What can hang from each mark:
dufal: vigaz
bezeza: zatut
nitek: vigaz
nozu: vigaz
temafu: vigaz
pimun: bezeza vigaz
sanak: vigaz
zatut: bezeza
vigaz: beseto dufal kamil nitek pimun sanak
kamil: vigaz
bomo: vigaz
beseto: vigaz

Known rows, with every way that one mark hangs from another:
beseto{vigaz}: [ 42.1 -11.3  -9.8  14.9  26.8  16.3 -34.3 -17.4 -15.4  76.8   2.2 -11.7
  -0.4  18.7  56.3  -6.9 -41.0  24.8  37.3   7.2  11.7 -36.2  12.4]
bomo{vigaz{dufal pimun{bezeza}}}: [ 20.1  -9.4   0.8 -10.0  20.9 -14.0   6.7  -3.3   9.2  19.7 -11.6  19.2
  -2.5  18.9  29.2 -19.9  -2.9 -15.0  31.6 -10.9  -3.1 -47.1 -35.2]
beseto{vigaz{kamil sanak}}: [ 17.5  -8.1 -14.6   3.3   8.6  10.7 -28.8 -19.5  -0.7  55.0  19.2 -10.8
   1.4  15.5  33.5   8.2 -30.9  27.6  10.9  13.9  -0.3  15.6  31.3]
sanak{vigaz{beseto dufal kamil nitek pimun{bezeza}}}: [-34.1 -25.0  17.9   9.0 -11.8   4.5 -20.3  19.6  -1.1 -49.3 -11.6 -49.6
  -3.4   6.3 -33.3  -0.5  -7.5  -5.1  20.0 -16.9 -12.3  12.8  23.4]
dufal{vigaz{pimun{bezeza} sanak}}: [  8.9   9.9 -11.1   3.5  22.6 -28.4   5.8  16.7 -20.6  -5.3  -0.8   3.7
  -6.0 -20.2  20.6 -14.3  -9.7  -5.7  -8.5   6.0  19.8 -26.9 -46.4]
temafu{vigaz{beseto nitek pimun{bezeza{zatut}} sanak}}: [-19.0 -36.4  10.2   4.5  -4.7 -13.7  15.0  10.8  11.2 -13.0 -26.2 -10.0
  39.2 -25.6  -0.1   4.8   0.0 -22.0  19.6  -3.5  -2.3  21.5   1.7]
vigaz{dufal nitek sanak}: [-12.7   5.7  15.3   2.6   1.1   2.9  13.5  15.0   1.3  -1.0  -3.4  25.0
 -17.5  -8.9 -19.6  16.6   9.8   9.6  -5.2  12.8 -13.0  -5.1  -7.9]
bomo{vigaz{beseto kamil sanak}}: [ -0.6   6.6 -28.4  11.7 -15.1 -12.6 -12.6 -15.5   6.7  29.8   1.2   2.0
  17.0   8.6   9.3   2.5 -12.2 -11.0  12.3  -3.5 -16.2  18.8  -8.7]
bezeza{zatut}: [ 32.0 -13.1   3.2  18.0  29.0   2.8 -32.8  -5.8 -19.4  21.1 -23.8  14.0
  36.5 -20.6  49.5 -18.0 -27.3 -10.7   5.5  -9.6  25.2 -68.4 -18.8]
zatut{bezeza}: [ 35.8  -3.4  -5.6  37.3  33.6   2.0 -28.0  -7.9 -36.2  42.4 -31.0 -41.9
  17.4  -5.9  33.3  -5.8 -40.7   1.1  33.8  29.7  14.4 -49.7 -14.3]
kamil{vigaz{dufal}}: [ 55.4 -10.5   1.5   2.7  37.1  -2.5  -8.7 -13.6 -16.8  46.1   6.1 -14.1
 -21.9  -4.1  52.3 -14.4  -8.9  24.4  18.4  -1.7  18.2 -63.6  -0.8]
nozu{vigaz{beseto kamil pimun sanak}}: [-20.1  29.6  -6.6   1.3 -30.2  -4.1 -36.9 -10.2  12.6  -7.5   1.8  21.1
   8.8  -6.8 -20.7   7.6  -7.0  -5.6 -31.6   9.2  -6.0  11.5 -26.6]
nitek{vigaz{beseto kamil sanak}}: [ 13.5  38.5 -18.3  11.4  -0.5  -5.5   2.2 -19.6 -10.0  13.7  17.0 -12.5
  21.5  -0.8   4.5   8.8 -13.0   6.4 -15.1 -22.4  -7.2  14.0  -9.2]
bomo{vigaz{dufal}}: [ 32.5   2.9  -3.9   6.8  19.8  -7.8  -9.3 -10.0   1.5  49.9 -14.4  17.7
  -0.1  17.2  44.0 -14.3 -12.6  -3.1  38.6 -10.4  -3.0 -54.9 -30.8]
temafu{vigaz{dufal kamil pimun}}: [ 17.6 -28.8  26.9  -9.8   3.8  -7.7  -5.0 -11.4  22.0  -0.1 -30.0  -9.6
  20.3  -5.5  29.2   4.3  -5.0  15.4  19.8  -5.0   5.4  -9.6   2.5]
nitek{vigaz{beseto dufal kamil pimun{bezeza{zatut}} sanak}}: [ -7.1  29.7  -0.4 -22.5  -2.8 -15.0  32.4 -12.9  11.1 -42.5  18.3   5.2
  20.8  -3.8 -17.9  -2.8  18.8  -8.0 -35.9 -27.7  -7.1  14.9   4.3]
pimun{bezeza vigaz}: [ 33.8 -19.3 -33.8  34.2  60.1  14.1 -12.6  19.5 -52.9  21.3  12.3 -31.2
  -4.3  15.6  44.8 -12.6 -37.2 -13.8  17.3 -21.7  53.8 -23.4 -35.8]
bomo{vigaz{beseto dufal kamil nitek pimun{bezeza} sanak}}: [-32.6  -0.3  -5.7 -11.6 -27.8  -6.8  21.9   5.1  22.6 -24.0   0.0  14.9
  -2.7  14.8 -35.1   3.3  24.0 -23.3   1.2  -1.6 -25.2  39.0   0.2]
temafu{vigaz{beseto dufal kamil nitek pimun{bezeza{zatut}}}}: [-16.5 -37.2  22.9  -1.0 -16.4   0.7  10.1   6.5  16.0 -43.3 -35.5 -20.4
  27.8  -5.9  -9.2   7.4  12.4 -15.0  10.6  -6.6   4.7  32.8  22.6]
kamil{vigaz{beseto pimun}}: [ 38.2  -9.2  -8.3   0.6  11.6  -3.9  -6.6 -17.2 -11.8  32.0   5.1 -16.4
  -7.7 -14.7  26.0 -18.8  -5.3  14.4  12.4  -1.3  10.5 -48.0   0.0]
beseto{vigaz{dufal kamil nitek pimun{bezeza{zatut}} sanak}}: [-16.6 -16.6  11.4 -23.2  -3.5  16.2   5.3   1.2  17.1  -5.6  15.6   8.7
  -7.7  15.1  -8.0   3.9   9.3   8.0  -4.5  11.5  -6.1  29.3  45.4]
temafu{vigaz{beseto dufal nitek pimun{bezeza} sanak}}: [-22.5 -29.4  17.4  -6.5  -8.5 -16.8  30.2  10.5  20.4 -25.9 -22.8  -7.6
  18.9 -16.4 -14.1  10.4  13.9 -10.5  15.2   0.0  -8.9  26.6   8.7]
dufal{vigaz{beseto kamil nitek}}: [  1.8  22.2 -14.8  38.4 -17.4   8.4 -20.1  16.7 -36.2  -7.9 -20.0 -22.2
  -7.5  -5.1  -4.4   1.9  -7.5  -3.1  -5.4   6.5  20.0  12.0 -16.5]
nozu{vigaz{beseto dufal kamil pimun{bezeza} sanak}}: [-30.0  22.0  -1.7 -10.9 -24.0 -11.7 -17.1  -3.2  16.8 -41.4   5.2  17.9
  -1.8   2.7 -31.5   8.1   7.5 -13.2 -41.6   8.1  -2.5  25.1 -15.9]

Rows:
[-15.8  12.7 -18.7   1.5 -11.0 -25.0   3.9  10.4 -13.0 -46.0   0.2  -6.0
  11.2 -23.3  -9.4  -9.8   5.2 -16.3 -36.0   3.4  17.8  20.1 -11.6] | dufal{vigaz{beseto kamil pimun{bezeza{zatut}} sanak}}
[ 21.9  39.6  13.1 -22.3  20.6 -14.9  29.0 -14.0   9.8  12.5  15.3  27.0
   5.1  -8.0  12.0  -7.7   7.4  14.5  -8.0 -24.9 -11.4 -46.3 -28.5] | nitek{vigaz{dufal pimun sanak}}
[ 23.0  -6.0   8.5   8.2  13.1  28.2 -15.6  -3.5  -7.3  52.9  -2.3  -0.2
 -17.7  23.5  26.6  -0.5 -14.6  24.1  33.6   9.1   2.9 -24.1  25.8] | beseto{vigaz{dufal nitek}}
[ -5.0  31.2  -3.2 -19.3  -2.9 -15.0  32.9 -13.0   8.8 -36.3  20.9  -1.8
   9.9   2.9 -21.3   2.9  14.6  -0.4 -31.0 -23.3 -10.1  21.0  -1.1] | nitek{vigaz{beseto dufal kamil pimun{bezeza} sanak}}
[ 25.6  -5.7   5.8   0.0  21.9   1.0   8.2   1.3  -8.9  36.5  14.3  -2.0
 -28.0 -11.9  21.0  -1.3   7.4  19.2  10.7   6.2   1.1 -30.6   5.7] | kamil{vigaz{dufal nitek sanak}}
[-25.7  34.9   3.6 -12.6 -33.8  -7.6 -22.4 -10.5  23.5 -27.2   2.8  30.1
  -0.5  -4.6 -31.4   7.3  10.8  -1.2 -41.2   8.3  -9.0  11.0 -14.1] | nozu{vigaz{beseto dufal kamil pimun sanak}}
[-14.4 -15.1   8.3 -19.9  -4.2  16.0   5.9   1.0  15.2   1.1  18.0   1.9
 -18.4  21.7 -11.0   9.3   5.1  15.5   0.7  15.8  -9.2  35.6  40.2] | beseto{vigaz{dufal kamil nitek pimun{bezeza} sanak}}
[-33.8   6.6  20.2  -8.1 -51.6  21.5   8.5   4.1  14.9 -64.3 -17.8   7.3
 -13.1   3.9 -69.9  13.7  32.8   5.6 -26.9   8.0 -13.8  33.6  23.0] | vigaz{beseto dufal kamil nitek pimun}
[ 27.1 -24.3  16.6  -9.7  28.2   6.2  11.2   7.3  -9.7   4.9   1.1  -3.6
 -21.9  -6.4  21.7 -18.9  13.4   0.0  12.6  -3.2  15.4 -49.0   1.5] | kamil{vigaz{dufal nitek pimun{bezeza{zatut}}}}
[  8.0  43.6  -7.9  -2.8  -4.2  -8.6  17.2 -19.9   1.3  -5.8  18.2  -3.3
  12.4   1.4  -6.4   8.4   5.0  10.8 -24.4 -23.2 -10.4  13.4   2.9] | nitek{vigaz{beseto dufal kamil sanak}}
[-22.9 -13.7 -34.5  26.6  12.0  21.4   1.9  28.3 -35.0 -36.0  18.5 -21.9
  17.4  -2.3 -13.3  -0.7  -1.8 -37.2 -22.8 -21.3  38.0  50.4  10.2] | pimun{bezeza{zatut} vigaz{beseto kamil nitek sanak}}
[ -1.7 -11.9   0.8 -14.1   2.8  -7.8  30.0   4.9   0.3 -11.5  17.1  -7.2
 -24.5 -13.4 -16.2  -5.7  25.4   1.3  -5.6   5.2  -3.2  -2.1  16.8] | kamil{vigaz{beseto dufal nitek pimun{bezeza} sanak}}
[ -8.5 -20.4  -2.2  -6.1  -0.5  19.8  -8.9   1.4   3.9  20.2  16.7  -6.9
  -9.3  19.5  -0.1   9.6 -13.0  10.6  10.0  16.6  -6.1  36.4  27.6] | beseto{vigaz{kamil nitek pimun{bezeza} sanak}}
[-14.8   7.1  -1.5   6.4  -0.8  -7.3   2.3  27.7 -17.6 -32.5  -5.1   3.1
  -3.6 -17.5  -5.8  -4.2   5.3 -16.0 -20.8   6.8  16.4  12.0 -26.1] | dufal{vigaz{kamil nitek pimun{bezeza{zatut}} sanak}}
[-37.3   7.6   1.8   0.1 -35.1   0.9  15.8   9.8   8.5 -21.2  -4.7  21.7
   3.0 -24.4 -57.0  10.2  14.7  -4.5 -13.9  13.0 -24.1  17.2  -7.0] | vigaz{beseto nitek pimun sanak}
[ 13.0 -17.8  10.1 -16.7  22.9  -5.6  24.4   8.1  -1.3   6.2  17.5  -0.4
 -30.7 -10.0   6.3  -6.9  16.9   7.6   4.1   5.8   1.1 -23.0   1.4] | kamil{vigaz{dufal nitek pimun{bezeza} sanak}}
[ -5.2   6.1  -1.1   2.8  -8.7   2.0   0.1   1.9  13.3  23.8  -2.8  20.2
  -6.6  16.5   2.1   7.7   5.9  -5.9  17.5  -1.1 -21.0  10.1 -11.3] | bomo{vigaz{dufal kamil nitek sanak}}
[-57.1  12.9  14.8 -22.4 -59.1   5.2  26.7   5.3  30.0 -71.9   1.7  21.2
 -10.4 -11.1 -87.3  22.5  43.8   5.8 -45.9  14.7 -29.6  61.6  30.2] | vigaz{beseto dufal kamil nitek pimun sanak}
[  8.3 -19.7  16.0 -11.8  14.5  21.6   0.3   3.3   2.7  16.0  -1.4   8.0
  -9.8  18.2  15.0 -11.4  -1.0   5.5  22.1   4.8   6.0 -22.1  26.5] | beseto{vigaz{dufal nitek pimun{bezeza{zatut}}}}
[-30.8  34.5   1.4  13.2 -35.6   9.8 -28.8   4.0   6.2 -15.6  -3.2  18.7
  -7.6   3.4 -35.9  20.4   6.2  -7.2 -29.3  11.3  -8.6  30.7 -10.7] | nozu{vigaz{beseto dufal kamil nitek sanak}}
[ 29.3 -23.2  -5.1  -1.9  27.9   9.8 -18.3 -10.6  -7.7  46.5   5.3 -10.2
  -2.8  20.4  41.6 -12.5 -31.6  13.5  30.6   7.3  11.9 -28.8   8.0] | beseto{vigaz{pimun{bezeza}}}
[-19.7  11.8 -10.3   5.0 -28.7  -0.4   6.0  -1.5  15.1   6.1  -3.1  13.2
  -0.3  13.1 -20.3   8.9  14.5 -12.2   8.2  -1.3 -25.3  31.4   4.3] | bomo{vigaz{beseto dufal kamil nitek sanak}}
